What can hang from each mark:
Q113: Q173 Q180 Q303 Q773 Q815
Q773: Q113 Q321 Q974
Q173: Q113
Q303: Q113
Q815: Q113
Q180: Q113
Q605: Q173
Q974: Q773
Q321: Q773

Each row was made from one small tree. The marks that hang from a mark follow it in brackets, in the order of their numbers. Every link used is in the known rows. Write each row's tree.
Known rows:
Q180{Q113{Q173 Q773}}: [-0.15  4.24 -0.98  2.61  0.59  0.75  0.08  1.45 -5.17  3.56 -3.51  0.14
 -1.23  0.49 -0.66  1.29 -2.87 -0.77 -3.04 -1.94]
Q303{Q113{Q773 Q815}}: [ 2.89  1.22 -2.71 -0.26  0.36 -2.02  0.63  3.60  0.55  3.28 -0.39  0.58
 -0.18  0.37  3.12  0.19 -2.80  1.65 -0.19  0.70]
Q773{Q974}: [-0.16 -0.53 -6.69  4.17 -3.75  0.23  0.96 -0.17 -4.60 -0.45  0.60 -0.81
 -1.27 -4.20 -3.63 -0.09 -2.46  0.06 -3.08 -0.43]
Q974{Q773{Q113{Q173 Q180 Q815} Q321}}: [-0.77 -1.92  0.67 -2.75  0.97  0.49 -1.47 -1.26  0.94 -3.66  0.77 -1.45
  0.54 -2.55 -0.95  0.45 -1.17  0.67  0.31  3.26]
Q113{Q303 Q773{Q321} Q815}: [ 1.75 -1.61 -4.45 -5.13  0.14 -2.35 -0.34 -0.50  1.09  1.94 -0.50 -3.51
  0.99  2.72  3.99  1.29 -2.55 -0.81  0.68  1.32]
Q815{Q113{Q173 Q180 Q303}}: [ 1.37  2.04  7.35  2.34  0.29  1.72  1.73 -1.53  1.90 -1.14  0.56  3.89
  0.89  1.80  1.60 -0.97  5.83 -0.86  1.50  1.25]
Q321{Q773{Q113{Q173 Q180}}}: [-1.83  1.14  4.50  1.87  1.21  0.34  0.73 -0.65 -1.77 -1.30  3.54  3.49
 -0.86 -1.98 -2.89 -1.14  2.19 -1.30 -1.14  0.29]
Q815{Q113{Q773{Q321}}}: [ 0.73  0.20 -5.65  0.04 -3.41  2.04 -1.53 -2.79 -1.24 -0.05 -3.01  0.02
  0.35 -2.35 -1.87 -0.43 -5.05  1.00 -3.69 -0.46]
Q605{Q173{Q113{Q303 Q773 Q815}}}: [ 1.43  0.26 -1.42 -2.06 -3.51 -1.74  3.32  2.78  1.29  6.61 -1.10 -2.07
 -1.63  3.34  3.60  2.31  1.25 -1.60  0.95 -1.26]
Q321{Q773{Q113 Q974}}: [-2.20 -2.55 -3.24  3.83 -2.05 -0.01 -0.38 -0.53 -2.26 -2.43  2.88  3.12
 -1.33 -6.84 -4.99 -2.57 -2.82  0.89 -3.40 -3.01]
Q773{Q113{Q173 Q815}}: [ 2.37  3.73  2.69 -1.42  0.65  1.47  0.13  3.20 -0.10 -2.64  0.60 -0.71
 -0.83  0.09 -0.55 -1.31  4.17  0.52 -1.12 -0.02]
Q773{Q113{Q180 Q303} Q974}: [ 1.22 -3.03  3.17  3.48  1.64 -0.92  0.74 -2.66  5.04 -2.37  2.96  3.42
  2.99 -2.75 -1.34 -2.69  4.57  0.36  1.10  0.57]
Q113{Q173 Q180 Q303 Q773{Q321 Q974} Q815}: [-0.39 -2.10 -0.28 -3.10  2.16 -1.20 -1.70 -1.54  0.84  1.49 -0.01 -3.47
  0.31  3.55  2.49  1.58 -3.24 -1.36  5.85  0.40]
Q321{Q773{Q113{Q173} Q974}}: [-3.55  0.01 -1.13  4.25 -1.18  2.03 -0.80  0.78 -4.29 -2.28  1.91  2.03
 -3.33 -4.80 -5.07 -1.21 -1.96  0.25 -2.59 -4.13]
Q815{Q113{Q173 Q773}}: [ 0.84  4.26 -1.93  1.68 -1.94  3.78 -1.05  0.08 -2.39  1.31 -2.11  0.12
 -1.68 -0.18 -0.99 -0.14 -2.43 -0.74 -1.80 -2.43]
Q113{Q173}: [-0.25  5.18 -1.41  2.55 -1.76  2.41  1.68  1.50 -6.68  0.54 -0.49 -2.15
 -3.14  0.67 -2.01  2.32  2.04 -1.73 -3.28  0.84]
Q173{Q113}: [-0.89  2.69 -3.13  2.21 -3.89  0.11  2.64  2.04 -2.66  1.50  0.64 -0.21
 -0.48 -0.24 -2.64  0.14  2.66 -0.77 -4.14  0.71]
Q815{Q113{Q173 Q180 Q303 Q773{Q321}}}: [-0.11  0.70  3.22 -0.27  0.83  2.14 -1.00 -3.58  1.72  0.59 -1.90  1.02
  0.97  2.56  1.28  0.58  0.20 -0.95  1.73  0.60]
Q815{Q113{Q773}}: [ 2.23  1.41 -4.24  1.44 -2.87  1.61 -0.53 -1.29 -0.14  1.22 -1.10  1.49
  0.62 -2.27 -0.72 -1.60 -3.40  0.00 -2.69 -1.31]

Write each row's tree:
[ 1.54  0.55  1.25 -1.95 -1.79 -3.11  2.67  1.80  1.55  1.15  3.09  0.74
  2.37  1.37  0.44 -1.59  3.37 -0.67  1.31  3.18] => Q173{Q113{Q180 Q815}}
[-1.85  2.44 -2.82 -0.34  0.57  2.11 -0.58 -1.04 -3.53  2.70 -2.57 -4.41
 -2.17  4.11  0.94  4.07 -0.81 -2.47 -1.16 -0.16] => Q113{Q173 Q303 Q773{Q321}}
[-2.60 -0.48  0.39  2.67  0.17  3.63 -1.44 -1.17 -1.02 -4.04 -2.32 -1.34
 -1.68 -1.38 -3.44  0.71  2.41  1.51 -2.02 -1.99] => Q773{Q113{Q173 Q303} Q321 Q974}
[ 0.18 -1.85 -0.14 -4.80  0.36 -3.35  0.63 -0.62  4.44  3.19  1.09 -1.31
  3.09  4.33  2.95  0.05  0.80 -1.21  3.21  2.41] => Q173{Q113{Q180 Q303 Q773{Q321} Q815}}
[-1.69 -0.99 -0.93 -1.05 -0.17 -1.60  1.00 -2.41  2.57  3.77  0.33 -0.63
  2.37  3.44  0.46  1.20  1.40 -2.14  0.62  2.10] => Q173{Q113{Q180 Q303 Q773{Q321}}}
[-0.18  0.33  5.20 -1.46  1.62 -1.34  0.38  0.96 -0.11 -1.87  4.38  2.94
 -0.18 -1.18 -0.70 -2.14  1.76 -0.48  1.20  0.40] => Q321{Q773{Q113{Q173 Q180 Q815}}}
[-0.87 -3.84 -2.21 -2.93 -0.44 -3.16 -0.36 -0.81  4.16  2.53  1.09 -1.30
  2.52  2.34  1.50 -0.41 -1.94 -0.34  4.15  0.39] => Q173{Q113{Q180 Q303 Q773{Q321 Q974} Q815}}
[ 2.38  2.80  3.43 -2.09  0.69 -1.20  1.66  1.34 -1.91  0.05  2.44 -0.99
  0.10  2.44  1.34  0.44  2.68 -1.66  2.73  3.60] => Q113{Q173 Q180 Q815}
[ 1.69 -1.11  6.43  0.16  3.06 -0.36 -0.16  0.57  4.71 -2.89  2.52  1.53
  1.47  0.43  1.03 -2.39  4.99  0.28  4.62 -0.33] => Q773{Q113{Q173 Q180 Q303 Q815} Q974}
[-0.82 -0.86 -0.60 -0.98  1.33 -0.95 -1.61  1.22 -1.83  1.35 -4.28 -1.20
 -0.61  1.49  2.01  0.92 -4.76  1.29  1.35 -3.04] => Q180{Q113{Q173 Q303 Q773{Q321 Q974} Q815}}
[ 0.04 -4.33 -1.87 -3.07  0.05 -0.80 -0.66 -0.91  3.49 -3.75  0.58 -1.03
  1.34 -3.10  1.46 -0.16 -0.45  1.50 -1.42  2.01] => Q974{Q773{Q113{Q303 Q815} Q321}}
[ 1.91  2.80  3.08 -0.26  2.92 -1.22  0.51  2.93  0.65  3.62  0.39  0.88
 -0.34  2.94  3.40  1.06 -0.63  0.28  3.46  1.90] => Q303{Q113{Q173 Q180 Q773 Q815}}
[ 0.65 -4.20 -1.06 -1.54 -0.42 -0.44 -1.31 -0.77  3.09 -4.81 -0.39 -0.53
  1.17 -2.50 -0.80 -1.74  0.75  3.05 -0.23 -0.57] => Q773{Q113{Q303 Q815} Q321 Q974}
[-0.65 -2.98  3.33 -3.03  2.50 -0.06 -0.94 -1.38  3.59 -3.50  1.04 -0.71
  1.17 -0.64  1.71  0.65  1.59  0.22  1.89  3.07] => Q974{Q773{Q113{Q173 Q180 Q303 Q815} Q321}}
[ 0.67 -1.90 -0.32  3.87 -0.19  0.69  0.43 -0.56  2.70 -2.62  1.26  1.93
  0.87 -3.41 -1.74 -2.11  3.37  0.96 -1.69 -1.88] => Q773{Q113{Q303} Q974}
[-2.03 -1.73  3.79  2.12  1.82  2.07 -1.10 -3.12  1.33 -3.82 -0.52  0.26
  0.49 -0.73 -2.95  0.11  3.54  0.87  0.82  0.47] => Q773{Q113{Q173 Q180 Q303} Q321 Q974}
[-3.14  1.58 -4.85  4.41 -0.50  2.78 -1.73  1.34 -5.13  2.11 -4.07 -1.77
 -3.87 -0.78 -2.39  3.30 -5.63  1.98 -1.88 -1.74] => Q303{Q113{Q173 Q773{Q321 Q974}}}
[ 0.61 -3.72 -2.93 -1.43  0.50 -3.24 -1.12 -0.16  0.34  1.26 -3.19  0.19
  1.66 -0.61  2.17 -0.58 -5.77  2.14  0.58 -2.04] => Q180{Q113{Q303 Q773{Q321 Q974} Q815}}
[ 0.23  1.12  1.56 -2.67  2.18 -1.19 -0.72  1.47 -1.49  1.99 -4.11 -1.12
 -0.03  3.53  3.52  1.49 -1.97  0.49  0.42 -1.12] => Q180{Q113{Q173 Q303 Q773{Q321} Q815}}
[-0.55  0.50  4.79 -1.36  1.52 -0.54  0.70  2.61  0.50 -1.80  3.15  2.27
 -1.46  0.18  1.43 -1.33  3.42 -0.48  0.12 -1.86] => Q321{Q773{Q113{Q173 Q303 Q815}}}
